What can hang from each mark
Q779: Q130 Q520 Q823
Q823: Q779
Q615: Q569 Q779 Q914
Q569: Q520 Q615
Q130: Q779
Q520: Q569 Q779
Q914: Q615

Known rows, with every way that one mark hangs from another
(Q779 Q130 (Q520 Q569) Q823): [-1.00 -2.91  2.61  0.60 -0.50  2.35 -0.15  1.28  4.07  0.88  3.47 -0.69
 -0.28  2.29 -1.72 -0.51 -0.35 -3.01 -1.71 -1.36 -3.02]
(Q914 (Q615 Q569 (Q779 Q130 Q520))): [-1.05  2.51 -0.78 -0.64  3.25 -1.68 -0.31 -1.64  2.27  0.53  0.74 -1.97
  1.44 -2.55  3.47 -3.59 -0.87  0.95 -1.82  0.97 -0.49]
(Q520 (Q569 (Q615 (Q779 Q823)))): [ 0.67  0.53 -0.07  0.35 -1.19  0.79  0.63 -2.26 -2.57 -3.27  0.55  0.53
 -1.76 -0.78 -0.16  1.24  2.58  0.05 -1.42  0.58  0.85]
(Q779 Q130 (Q520 (Q569 (Q615 Q914)))): [ 0.45 -3.65 -0.08 -1.97 -1.40  3.29  0.80 -0.30 -0.65 -0.25  2.37  1.83
 -2.25  1.64 -1.61 -0.16  2.11 -2.56 -3.03 -2.22 -3.33]
(Q569 (Q520 Q779)): [-1.21 -1.17 -1.81  0.81 -1.84  1.78 -0.38  1.20 -1.70 -0.12 -0.25 -0.74
  0.57 -1.18  0.49  3.39  1.16  1.52  3.44  0.29  2.19]
(Q130 (Q779 (Q520 (Q569 Q615)) Q823)): [ 0.90 -1.41  2.06 -0.47 -2.50  1.32  0.62  3.28  0.77  0.72  0.18 -0.19
 -3.05  0.80 -1.95  3.36 -1.63  1.87 -2.21  1.32  0.37]
(Q569 (Q615 Q914)): [ 1.92 -2.07 -1.23 -1.65 -1.94 -0.64 -0.59 -1.58 -5.39 -0.75 -0.15  3.54
 -4.45 -1.04 -4.15  1.52  0.19 -1.66 -0.56 -1.42  2.67]
(Q779 Q130 (Q520 (Q569 Q615)) Q823): [ 0.07 -3.08  1.74  0.90 -1.03  2.99  0.12  0.72  1.90  0.44  3.52  0.62
 -1.08  1.89 -2.13 -0.79 -0.19 -3.87 -3.14 -1.33 -2.78]
(Q615 (Q569 Q520) Q779 Q914): [-0.86  0.78 -1.78 -0.25  1.29 -1.04 -0.20 -1.61 -2.83  0.25 -2.62 -0.28
  2.18 -0.69  0.27 -3.71  0.75 -0.51  0.64 -0.17  1.77]
(Q823 (Q779 Q130 (Q520 Q569))): [ 1.66  1.03  0.85 -1.92 -1.30  1.75  1.52  2.25  2.74 -0.73 -0.06  0.26
  0.31  2.48  2.58  3.48 -0.44  1.31 -1.16  0.88 -2.88]
(Q615 (Q569 Q520) (Q779 Q130 Q823)): [-1.80  3.15 -1.46  2.15  1.67 -0.02 -0.06 -0.91  1.02  1.73 -0.40 -1.18
  5.75 -0.16  2.39 -4.33 -1.05 -0.78 -1.46  0.66 -0.28]
(Q823 Q779): [ 1.98  3.04  0.44 -1.64 -1.08 -1.16  0.51  1.61  1.45 -0.68 -1.42  0.31
  0.33  0.51  1.82  5.34 -1.80  3.03  1.21  1.92  1.20]
(Q520 (Q569 (Q615 Q914))): [ 0.75 -2.30 -0.74 -2.22 -2.93  1.15  0.04 -2.42 -4.33 -3.79 -0.22  1.32
 -4.76 -0.13 -2.63  1.43  3.27 -0.15 -1.19 -0.80  0.92]
(Q823 (Q779 Q130 Q520)): [ 1.96  1.51  0.80 -1.57 -0.62  0.74  1.17  2.72  3.04  1.03  0.12  0.87
  1.07  1.97  2.22  3.86 -1.85  1.09 -0.64  0.94 -2.00]
(Q569 (Q520 (Q779 Q130 Q823)) Q615): [ 0.26 -2.31 -3.10  2.31 -2.91  3.24 -0.21  1.04 -4.49  0.14 -0.03  1.99
 -0.79 -0.83 -1.12  1.28  0.33 -1.62  0.04 -0.74  1.41]
(Q520 (Q569 Q615) (Q779 Q130)): [ 1.15 -0.91 -1.25  0.46 -2.52  2.08  0.65 -0.25 -1.80 -2.96 -0.16  1.36
 -2.87  1.25  1.06  2.58  3.74  2.75  0.44 -0.33 -3.35]
(Q914 (Q615 (Q779 Q823))): [-1.90  1.83  0.63  1.13  3.01 -3.70 -1.14 -0.67  2.63 -0.30  0.34 -2.44
 -0.25 -3.04  0.89 -0.90 -2.14  0.22  1.96  0.77  2.63]
(Q569 Q520): [-2.08 -1.40 -2.14 -0.97 -2.21  1.88 -0.37 -0.30 -2.44  0.01  0.52 -0.53
  0.76 -1.52 -0.98  2.16  0.87 -0.26  1.18 -0.41  3.44]
(Q823 (Q779 Q130 (Q520 (Q569 Q615)))): [ 2.49  0.75  0.30 -1.72 -1.48  2.22  1.72  1.90  1.20 -0.92 -0.08  1.12
 -0.43  2.01  2.32  3.50 -0.23  0.74 -2.21  0.91 -2.63]
(Q130 (Q779 (Q520 (Q569 Q615)))): [ 1.18 -1.05  0.68 -2.22 -2.74  1.67  1.20  2.40 -0.90  0.24 -0.18  0.45
 -3.28  0.27 -0.76  4.39 -0.08  3.21 -2.54  1.30 -0.10]
(Q569 Q520 (Q615 (Q779 Q130))): [-0.51 -0.20 -4.06  1.01 -0.98  2.59  0.90 -1.19 -5.72  0.17 -0.08  2.31
  1.31 -1.80  0.04 -0.50  1.27 -2.63 -1.66 -0.60  2.19]
(Q823 (Q779 Q520)): [ 2.92  2.13  1.62 -1.32 -0.47  0.31  1.18  2.52  2.15  0.08 -0.04  0.25
  0.47  0.43  2.42  5.47 -1.80  1.87  0.22  2.23  0.44]
(Q615 Q569 (Q779 Q520) Q914): [ 1.47  1.37  1.05 -0.31  2.98 -1.78  0.46 -1.17 -0.39  1.06 -0.89  0.25
  1.50 -0.45  0.71 -3.04  0.10 -0.35 -0.23  0.37  0.07]

Rows
[-0.75  1.16  2.09  2.47  2.54 -0.20  0.95  0.59  3.61  0.99  2.03 -0.86
  2.81  1.04  1.11 -0.93 -0.34 -1.92  0.20  0.14 -1.89] : (Q615 (Q779 Q130 (Q520 Q569) Q823))
[-1.17  3.48 -0.91 -0.55  2.99 -3.03 -0.77 -2.48  1.19 -0.58 -0.40 -2.28
  0.90 -3.52  3.19 -2.45 -0.80  2.32 -0.54  1.71  1.68] : (Q914 (Q615 Q569 Q779))
[ 1.25  1.01  2.38  1.52  3.22 -2.26 -0.29 -0.26  1.18  1.46 -0.52 -0.45
  1.74  0.09 -0.43 -3.86 -1.57 -1.79 -0.03  0.43  0.41] : (Q615 Q569 (Q779 Q520 Q823) Q914)
[-0.47  2.95 -0.15 -0.37  3.47 -1.95 -0.34 -1.81  1.60  0.06  0.49 -2.41
  0.95 -3.62  3.50 -2.51 -0.72  1.53 -1.38  1.93  1.23] : (Q914 (Q615 Q569 (Q779 Q520)))
[-2.11  0.41 -2.24 -2.00  0.01 -0.45 -1.51 -2.03 -0.68 -0.84 -0.19 -2.42
 -0.61 -3.53  1.27 -1.95 -0.23  1.59 -1.33  0.85  2.64] : (Q914 (Q615 (Q569 Q520)))
[-0.60  0.01  2.15  1.81  2.22 -4.27 -0.70  0.37  0.92  0.72 -1.07 -0.02
 -0.03  0.50 -3.05 -0.91 -1.88 -2.24  4.38 -1.10  2.02] : (Q615 (Q779 Q823) Q914)
[-1.88  0.23 -2.48 -0.56  1.11 -0.71 -0.17 -1.41 -1.80  0.91 -2.31  0.30
  2.70  0.80  0.15 -5.28  0.49 -1.49 -0.17 -1.53 -0.76] : (Q615 (Q569 Q520) (Q779 Q130) Q914)
[ 0.82 -1.25  0.13  2.32 -2.32  1.67 -0.02  0.65 -0.27 -2.60  0.19  0.67
 -2.75  1.71 -0.10  1.68  1.97  1.23  0.60 -0.20 -2.98] : (Q520 (Q569 Q615) (Q779 Q130 Q823))
[ 0.40 -2.06  3.76  1.06 -0.40  1.72 -0.16  0.95  2.83 -0.26  3.19 -1.51
 -1.12  0.19 -1.53  1.69 -0.10 -1.72 -0.57  0.61  0.40] : (Q779 (Q520 Q569) Q823)
[-0.06  0.13  1.16  2.65 -0.30 -1.36 -1.13  2.39  3.45  1.29  0.63  0.07
  0.17  1.48 -0.30  2.45 -1.53  1.82  3.97 -0.34 -1.68] : (Q520 (Q779 Q130 Q823))
[-0.40 -1.87 -1.78 -1.42 -1.70  0.34 -1.31 -0.37 -3.14 -0.31 -2.37  0.04
 -0.83 -0.12 -1.37 -1.49  0.99  1.00  1.13 -0.75  1.15] : (Q615 (Q569 (Q520 Q779)) Q914)
[-0.69 -0.89  1.24  1.92 -1.65  0.74 -0.43  1.28  2.83 -2.14  0.25 -1.12
 -1.39  2.44  0.28  2.06  1.77  2.43  2.77 -0.26 -3.35] : (Q520 Q569 (Q779 Q130 Q823))
[-2.10 -1.91 -1.39  1.95 -1.87  1.81 -0.70  2.13 -0.12  0.82  0.11 -0.69
  1.09  0.22 -0.39  1.75  0.02  0.02  3.01 -0.69  0.78] : (Q569 (Q520 (Q779 Q130 Q823)))
[-0.02 -4.13 -3.58 -1.14 -3.48  2.57 -0.42 -0.91 -7.86 -0.90 -0.87  2.59
 -3.29 -1.61 -4.11  0.51  1.25 -3.30 -0.64 -1.86  4.01] : (Q569 Q520 (Q615 Q914))
[ 0.54  3.66  1.20  2.08  3.27 -0.74  0.45 -0.46  3.48  2.62  1.41 -0.57
  5.30  0.14  2.77 -3.74 -1.52 -0.65 -2.33  1.16 -1.97] : (Q615 Q569 (Q779 Q130 Q520 Q823))
[ 0.45  0.72  0.14 -0.61  2.79 -1.40  0.36 -1.04  0.63  1.85 -0.67  0.80
  2.20  1.04  0.59 -4.59 -0.08 -1.20 -1.03 -0.95 -2.50] : (Q615 Q569 (Q779 Q130 Q520) Q914)
[-1.36  0.77  1.43  1.01  3.07 -1.92 -0.37 -0.38  2.80 -0.78  1.11 -3.00
 -0.57 -2.72  1.61 -1.15 -0.83 -0.39  0.75  1.04  1.55] : (Q914 (Q615 (Q779 (Q520 Q569) Q823)))
[-0.05  1.39 -2.10 -0.58 -1.43  1.40 -0.67 -0.92 -1.82  0.01 -0.56 -0.76
  1.94 -1.48  1.95  0.20  1.09  3.11 -0.50  1.53  1.21] : (Q615 (Q569 (Q520 Q779)))
[ 0.58 -0.52  1.88  0.44  2.73 -2.31  0.54  0.26  0.20  0.95 -0.23  0.52
 -0.22 -0.14 -1.25  0.06 -0.24 -2.03  3.04 -0.79  0.85] : (Q615 (Q779 Q520) Q914)
[ 0.27  1.86  1.24  1.30  2.41 -3.77 -1.02 -1.10  0.43  0.68 -1.90 -0.28
  1.60  0.13 -0.98 -3.89 -1.63 -0.70  1.04  0.02  1.18] : (Q615 Q569 (Q779 Q823) Q914)
[-0.48  1.66 -0.90 -0.96  2.10 -2.81 -0.39 -1.89 -0.22  1.04 -1.95  0.83
  1.93  1.16  0.05 -4.62 -0.11 -0.27  0.01 -1.28 -1.57] : (Q615 Q569 (Q779 Q130) Q914)
[-0.48 -0.49 -0.19  0.19 -1.93  1.18  0.25  0.44  1.34 -2.45 -0.01 -0.54
 -1.61  1.94  1.56  2.87  3.36  3.76  2.37 -0.26 -3.76] : (Q520 Q569 (Q779 Q130))
[-0.99 -2.23 -1.99 -2.73 -1.83  0.52 -1.39 -1.58 -3.53 -0.13 -1.89  0.14
 -0.84 -0.27 -2.42 -2.32  0.68 -0.24 -0.47 -1.14  2.03] : (Q615 (Q569 Q520) Q914)
[-1.27 -0.15  0.02 -0.32  1.86 -3.41 -0.08 -0.41  0.31  1.11 -1.22  1.20
  0.27  1.52 -2.10 -1.64 -0.49 -1.81  3.19 -2.45 -0.73] : (Q615 (Q779 Q130) Q914)
[-0.60 -2.09  2.50  1.16  0.35  0.81 -0.61  2.04  4.55  3.32  3.65  0.07
  0.93  1.72 -2.27 -0.22 -2.63 -3.35 -0.90 -1.43 -1.88] : (Q779 Q130 Q520 Q823)
[ 0.46  2.21 -0.08 -0.57  2.32 -3.41 -0.29 -2.07 -1.08  0.25 -2.22  0.36
  1.34 -0.27  0.17 -3.00 -0.03  0.73  0.86  0.13  0.90] : (Q615 Q569 Q779 Q914)
[ 0.77  0.72 -0.71 -0.60 -1.16  1.02  1.00 -2.71 -3.33 -3.52  0.39  0.89
 -1.85 -0.92  0.43  1.70  3.28  0.76 -1.55  0.71  0.64] : (Q520 (Q569 (Q615 Q779)))
[ 0.48 -0.76  2.58 -0.33 -1.58 -0.27  0.11  4.01  2.55  2.60  0.26 -0.58
 -1.58  0.64 -1.98  3.91 -3.33  2.13 -0.66  1.31  0.86] : (Q130 (Q779 Q520 Q823))
